Each row comes from the steps of one walk. Every step used is in the known rows, and no mark comes twice. Write the walk behind each row, first mark first.
Known rows:
kula tipa tudis: [  0.8   8.4 -14.9   3.5  24.8   6.3   1.2  -2.4  18.4  17.4  -3.6   8.0
   7.9   5.5  31.6  -3.9   3.9  -3.5  -3.3  35.8  25.7   0.6 -16.8  10.3
 -18.1]
zimud pimuma kula tipa tudis: [  4.2  -2.1  -1.3 -22.4   0.4  16.6   3.5  16.5  34.1  31.7  -7.0   3.3
  19.5  17.9  17.7 -10.1  22.5  21.3   2.8  12.1   0.8 -12.7 -24.7  23.6
   1.8]
kula pimuma zimud tipa tudis lisaza: [-23.4   0.0  18.3 -29.4  -7.5 -21.7   3.7  27.4   3.1  -5.2  -9.4 -26.4
  -0.8  17.8  20.1  -5.9 -16.1   4.9 -29.5 -46.6 -35.2 -11.0  44.4  -4.6
 -35.1]
kula pimuma zimud pokip: [ 17.7  -6.4 -14.1 -13.2 -20.1  -6.8   2.6  -3.0  13.7  -0.2   0.3   2.5
  -1.9  11.0  17.9  -7.1 -28.9  -1.9  18.0 -38.1 -10.4  30.7  21.9 -20.3
   8.9]
tudis tipa kula: [-10.0  -1.2  23.2  29.1  20.2  15.3 -22.0 -11.3 -23.0 -40.2   9.9   5.4
  -9.5  -2.1 -46.3  19.4  -0.5   9.6   2.6  54.3   0.3   5.0 -17.2 -17.2
  -5.9]
pimuma zimud pokip kula tipa: [  6.3   0.3 -14.5   2.7 -21.2   1.5  -6.7 -22.0  -2.4  37.4  -2.6 -22.6
  21.2 -16.3  33.6   8.1 -23.0 -16.5   8.4 -51.3  17.1 -23.7  19.3   9.6
  18.9]
guto zimud: [ 26.8  13.8 -29.6  12.1  -4.3  13.3 -11.6 -14.3  15.9  23.9  24.0  31.4
  -6.1 -23.3 -17.8   6.3   9.9   0.4 -21.5  45.4 -22.4  12.4   5.5   8.6
   1.3]
lebudip tudis tipa zimud pokip lisaza: [  4.5  -4.1  -9.1  15.5 -12.5   0.5   1.7  -5.3 -13.8 -35.9 -27.1 -21.2
   5.3 -19.4   0.0  18.0  19.9 -13.6 -16.5  40.5  27.5  17.3 -22.7   3.1
  28.5]
tipa zimud pimuma: [ 17.6  25.7 -20.7  10.9  21.0 -10.2  42.5  -1.7  18.4  16.5 -25.3  43.7
 -20.5  -8.6  -2.3 -11.3  14.8  -5.9  19.4  27.3  -6.6  13.6  -9.3  -3.9
   1.2]
pimuma zimud pokip lisaza: [ 16.6 -18.6 -34.5  -3.8 -41.5   2.0 -25.0  -9.8  13.1   5.1 -19.2 -24.7
  17.3 -19.2  22.2  21.2 -14.2 -30.9 -15.8 -25.5  -5.6   9.5  16.2 -11.9
  14.7]
lebudip tudis tipa zimud pimuma: [ 19.0  39.7   2.9  18.9   9.3   2.2  31.5   1.2   1.3 -13.8 -24.2   8.9
  -9.9 -21.1  -6.3   2.5  29.0  11.5   6.9  54.8  24.4   6.3 -23.5  10.1
  15.5]
pokip kula tipa zimud: [-24.0  15.6 -11.9  17.1  29.9 -14.4   9.2  -5.6 -25.5  26.7  -5.6  31.3
   6.0 -29.8  13.4 -22.7   5.6 -15.0   9.6 -11.4  33.7 -22.9  -5.7  21.2
  -4.0]
zimud pimuma kula tipa tudis lebudip: [  7.0  -3.1   1.3 -13.3  -5.2   5.5  -8.0   2.3  32.4  27.9   9.6  -6.8
  11.8   6.0   2.4  -8.1  44.5  12.3   0.4  -1.8  -1.2 -13.5 -33.9  15.9
  -9.1]
zimud tipa: [-13.0  12.3  -6.5   3.2  20.1  17.5  -5.5  -2.3  -8.8   0.0  -4.3   2.2
 -12.7  -0.9 -20.5  18.2   6.1 -11.7 -22.6  38.7 -11.1 -13.3  14.5   8.5
 -28.3]
guto zimud pimuma kula tipa: [ 21.0  10.1  -7.8  -1.1 -19.5  28.7  -1.1   1.5  26.3  54.3  35.2  20.6
  18.8 -10.1 -21.2  -1.5  26.8  20.7 -18.3   3.5 -19.8   0.1  10.3  37.1
   8.5]
zimud pokip kula tipa tudis: [-10.7 -24.6 -14.2  -8.4   0.7  12.0  -5.9 -19.3   8.7  24.1  -7.6 -14.6
  17.5  11.4  34.6  -6.4  -9.8  -8.7  11.9  -2.3  21.2 -23.4 -35.2   5.5
  29.1]
tudis tipa kula pimuma: [-20.4 -11.1  36.5  16.3  17.4   8.6 -15.9   3.7 -25.1 -53.7  21.9  19.0
  -9.1  13.3 -51.3  -5.2  -8.1  19.1  13.2  23.0   1.1  22.0 -11.3 -27.3
 -11.0]
pimuma zimud tipa tudis: [ 13.1  17.6   8.5 -13.7   1.0  -3.6   8.7  19.5  15.3  -1.1 -12.2 -41.3
 -16.0  13.3  21.0  28.0  -4.8  -7.1 -29.2   2.6 -17.5 -36.3  34.2   0.6
 -42.0]
tudis tipa kula pimuma zimud: [ -7.0   0.0  41.5  16.3   1.4  -3.8 -12.2   9.8 -21.4 -48.4  22.8  -0.7
  -9.2   6.7 -39.8   4.9 -18.1  17.1   9.9 -12.1  -2.3  12.6  14.5 -27.2
 -18.1]
pokip kula: [-19.8   1.0 -28.0  -5.8   8.3   0.0 -26.4 -10.2 -13.2   9.8 -15.8  30.4
   3.7 -36.8   5.1 -22.6   4.6  -7.4   9.0  20.6   6.7 -28.7 -31.2   6.5
  10.3]
pimuma kula tipa tudis: [ -7.0  -6.3  -3.7 -16.0  16.2   4.4 -15.8  14.6   9.4  13.2  -4.3  -8.2
  18.8  15.7  29.4   1.6  15.3  12.9 -11.1  28.2   7.7 -12.8 -17.9  29.0
  -9.8]
tudis tipa kula pimuma zimud pokip lisaza: [-14.0 -39.2  33.6   8.1 -30.4   5.7 -28.3   7.8 -18.6 -55.0  16.3 -25.9
   9.0   9.0 -37.4  13.4 -21.0   0.0  -5.1 -38.9  -0.5  22.1  11.1 -35.5
   3.6]
tipa kula pimuma: [-15.5 -12.0  13.5  -6.3  16.6  -5.7   1.9  13.5 -12.0 -26.7   2.5  33.8
 -17.3  21.1 -26.7 -20.7 -21.6  11.5  23.5  16.0 -13.5  33.4 -16.2 -30.5
   3.1]
kula tipa: [ -5.1  21.1 -25.1  19.7  22.9  14.4  -9.4 -18.6  -2.2  29.0   4.9  27.5
  13.2 -20.3   8.4  -2.5   0.8  -8.9   1.3  24.7  28.9  13.7   1.1  16.2
 -12.2]

Which walk is each row?
[-13.4 -14.7  -5.3 -12.0 -23.1 -14.7 -10.3 -15.3   5.3  40.5 -21.4 -47.8
  31.3  -3.9  60.1   2.0 -24.1 -11.3 -12.3 -55.8  -8.1 -39.0  14.2   9.7
  22.3] -> pimuma zimud pokip kula tipa tudis lisaza
[  6.2   9.6 -17.9  26.8  27.4  -0.2  31.7 -25.1  -2.0  26.3  -3.7  12.1
   2.0   7.9  18.4  12.1  -6.9 -19.6  12.5   7.3  22.5  26.4  10.6   7.0
   6.7] -> kula tipa zimud pokip
[ -4.1  -4.9  33.8  -0.4  -3.0  16.3   9.9  19.0 -10.3  -7.9  47.0   5.1
 -23.3  26.4 -61.7   9.0  -7.0  10.5 -30.7   4.2 -40.6   8.5  34.6  -6.5
 -17.9] -> guto zimud tipa kula pimuma
[ -7.5   1.6   3.3 -14.3  21.7  11.2   4.4  13.1   9.4  -9.7 -13.7 -18.0
 -17.8  25.5   2.8  17.7   9.1  -5.0 -27.7  47.4 -14.1 -24.8  -2.8   2.3
 -33.6] -> zimud tipa tudis
[ -7.0 -26.2 -13.3  -1.0  -6.2   1.6 -20.2 -33.3   9.3  22.4  10.6 -25.3
  12.8   1.2  18.2  -5.5  11.8 -17.8   6.7 -15.7  19.1 -24.9 -41.5  -2.2
  18.9] -> zimud pokip kula tipa tudis lebudip
[ 30.7   3.4 -15.1 -11.6 -25.4  23.2  -5.0   4.2  31.6  36.8  22.7  23.2
   6.4  -8.9 -25.2  -0.6  27.9  22.4 -17.2  23.5 -40.0  -1.0  -1.9  23.3
  15.3] -> guto zimud pimuma kula
[-17.5 -29.1 -12.4   2.4  -2.9  -0.2  -9.0   4.1 -13.7  10.8  -9.0 -10.1
  27.8   2.3  13.7  10.0  13.0 -19.6 -18.9 -18.0  10.3  10.0   2.1  24.7
   8.9] -> pimuma kula tipa zimud pokip lisaza
[ 10.9  14.6 -12.3  -9.6  -6.2 -15.7  -1.6  11.0   6.7  -3.9   2.4  23.4
  -6.5  -9.3   9.9 -18.3 -18.7   2.4  11.1 -29.0  -3.3  23.5  24.6 -11.2
 -15.5] -> kula pimuma zimud
[  6.4  18.7  37.2   4.4 -12.1  -6.1   1.9  19.2 -19.7 -43.2   0.3 -20.4
  -7.9  -3.1 -14.0   3.6  -9.8  24.2   6.9  12.0  13.7  12.3  -1.3 -10.3
  10.3] -> lebudip tudis tipa kula pimuma zimud
[ 30.8   3.9 -27.5   0.8 -19.5   1.6  -1.7 -24.2  16.8  15.4 -16.0 -19.6
   0.2  -3.2  27.3  23.7 -21.9 -15.2   7.5  -4.8 -12.3   6.9  18.8  -7.8
  15.4] -> pimuma zimud pokip
[-26.3   3.1  13.1 -22.6  -9.9 -10.5  -8.3  22.5 -22.4  -2.7   6.2   0.6
  -2.8 -14.2  -2.8 -21.5 -13.0  -1.1  -5.4 -62.5  -2.0 -35.5  27.0   3.3
 -21.8] -> pokip kula pimuma zimud tipa
[ -0.3   5.0  18.1 -26.6  -2.1 -11.1  14.2  35.3  10.7 -15.6   2.9 -17.7
 -16.0  26.2  13.0  -3.4 -14.1   4.3 -14.6 -32.2 -13.6  -8.6  36.4  -9.2
 -43.3] -> kula pimuma zimud tipa tudis
[ 14.4  -0.6  36.2   2.4 -22.8   2.1   7.7   5.2 -11.8 -41.5  -1.9 -39.1
  -3.0  15.6  -8.4  14.9 -19.0  20.5  12.4   4.2   9.9  20.3  -3.1 -16.9
  34.4] -> lebudip tudis tipa kula pimuma zimud pokip
[ -0.2 -18.2  40.8  13.3 -10.3   7.0  -8.0  -3.4 -15.8 -44.1  20.7 -20.6
  -6.6  26.3 -35.0  15.6 -28.2  14.1  14.6 -19.1  -6.9  20.7  12.3 -33.9
   4.6] -> tudis tipa kula pimuma zimud pokip
[  1.0  10.2  15.2  17.3  17.0   3.6  10.7   3.3  -4.1 -17.2  -2.4  13.6
  -2.9  -3.6 -28.8   7.6  32.7  16.0   3.2  26.1  -3.7  -6.7  -7.2   9.6
  -9.6] -> tudis tipa zimud pimuma kula
[  5.0  31.1 -10.9  23.9  26.4   0.2  43.2  -5.3  10.9  37.8  -4.7  38.7
  -0.1 -10.1   4.0 -10.0  10.6  -8.5  15.5   2.6  23.5  15.8   5.7  13.5
  -8.2] -> kula tipa zimud pimuma
[ 15.8   0.0 -26.2  14.4  21.2 -10.2  30.2 -23.5   4.1   3.1 -23.4  14.1
 -17.4  11.6  12.1  13.2  -5.6 -19.2  15.2  32.1  -7.3  24.0  -5.3 -11.1
  18.7] -> tipa zimud pokip
[  2.9   4.1  21.0 -18.9  -8.4 -23.7  -0.2  20.1  11.2 -19.5  22.8 -27.4
 -22.9  17.1  -3.7   0.1   7.1  -5.2 -16.3 -47.9 -16.6  -8.5  27.1 -18.6
 -52.1] -> kula pimuma zimud tipa tudis lebudip
[-18.1 -17.0  14.2  16.7  13.5  -7.6   6.1 -11.8 -25.5 -34.4   8.6  12.2
  -6.3   4.0 -21.1 -10.3  -0.4   2.0  17.5 -15.2  13.3   2.3  -8.3 -11.4
   8.2] -> tudis tipa zimud pokip kula pimuma
[ -3.9  -8.3  -2.7  -5.6  10.1  -7.1 -29.5  -0.2   7.8  10.8  13.6 -17.4
  13.2   4.7  13.2   3.1  37.5   3.9 -13.7  13.7   4.6 -14.4 -25.0  22.0
 -21.6] -> pimuma kula tipa tudis lebudip
[ 12.3  26.7  12.8   4.4   4.2  -0.3  20.5  13.3  -4.9 -16.9 -22.7  -4.1
  -2.2 -11.7  -5.3   6.8  37.4  24.2   0.2  49.1  11.2  -4.2 -24.7  24.6
  20.4] -> lebudip tudis tipa zimud pimuma kula
[-13.8   1.8  -6.8 -20.1 -11.3 -20.4 -15.6  13.3 -11.2   1.4   0.3  22.9
   2.0 -27.9  12.8 -36.6 -14.1   0.7  15.0 -52.4   5.2 -17.9   6.2  -4.8
  -3.4] -> pokip kula pimuma zimud
[-16.0 -32.2 -19.3 -19.1  -8.0   5.2 -13.0 -14.4  -5.7   0.7  -4.7  18.6
   5.6   4.7   5.4 -27.8 -16.2  -2.6  26.2 -19.5   1.0   3.8 -27.9 -13.3
  38.4] -> zimud pokip kula pimuma
[-11.9 -17.2 -10.5  -5.0  13.7 -21.4  25.4  -5.5 -12.6  -4.3 -14.1  24.7
 -13.0   8.9   7.4 -25.3 -10.6 -10.7  27.0 -22.4   0.1   9.1 -12.6 -13.3
  25.2] -> tipa zimud pokip kula pimuma
[ 13.1  -5.4 -20.7  -7.8 -26.1  -2.9 -12.3 -19.2   3.2  20.2 -14.5 -19.9
   6.8 -17.3  29.2   9.2 -21.2 -15.2  11.1 -30.8  -5.6 -25.2   5.7  -2.6
  26.1] -> pimuma zimud pokip kula
[  2.2  15.6  20.1  17.3   6.8  11.3  -6.9  -0.6 -20.9 -39.0 -12.5 -12.5
  -6.5  -9.8 -21.4  15.7   6.9  18.1   2.1  76.3  17.6   6.6 -34.4  -1.2
  22.4] -> lebudip tudis tipa kula
[-17.4  20.2  -7.0  11.5  18.0  -5.5  25.1  -2.1  -6.6  41.3  -6.9  37.0
   7.6 -26.8   6.9 -30.6  11.7  -6.6  19.7 -23.8  29.6 -24.9 -10.4  19.7
   4.1] -> pokip kula tipa zimud pimuma
[ 19.8   3.9   6.8   1.9  -6.5   6.3  -7.0  -3.8  20.5   6.5  44.6 -23.6
 -22.6   6.0 -34.3  22.9  36.8  -4.7 -51.9  28.5 -37.2 -23.8   9.6   5.0
 -37.0] -> guto zimud tipa tudis lebudip
[-3.5 -7.1 -5.7  6.5 18.1 -2.1 11.6 -7.7 -9.8 20.5 -4.6 -4.4 11.9 17.8
 19.2 14.3  6.3 -3.3  2.0  0.3  3.9  9.4  5.1 26.9 10.2] -> pimuma kula tipa zimud pokip
[  3.2 -27.0 -21.7 -18.2 -40.4  -6.3 -16.8   8.1   9.6 -11.1  -3.8  -3.5
  12.1  -4.6  13.6 -10.8 -21.4 -17.2  -2.3 -56.9  -3.9  32.4  20.1 -20.8
   7.1] -> kula pimuma zimud pokip lisaza
[  0.9  -0.3  20.4  -7.9  -2.3 -16.3   6.4  18.9  -7.4 -20.5   3.9  11.3
 -16.5  13.8 -10.9 -10.6 -31.9   8.6  19.0 -21.2 -17.0  21.1  14.7 -30.6
  -5.5] -> tipa kula pimuma zimud
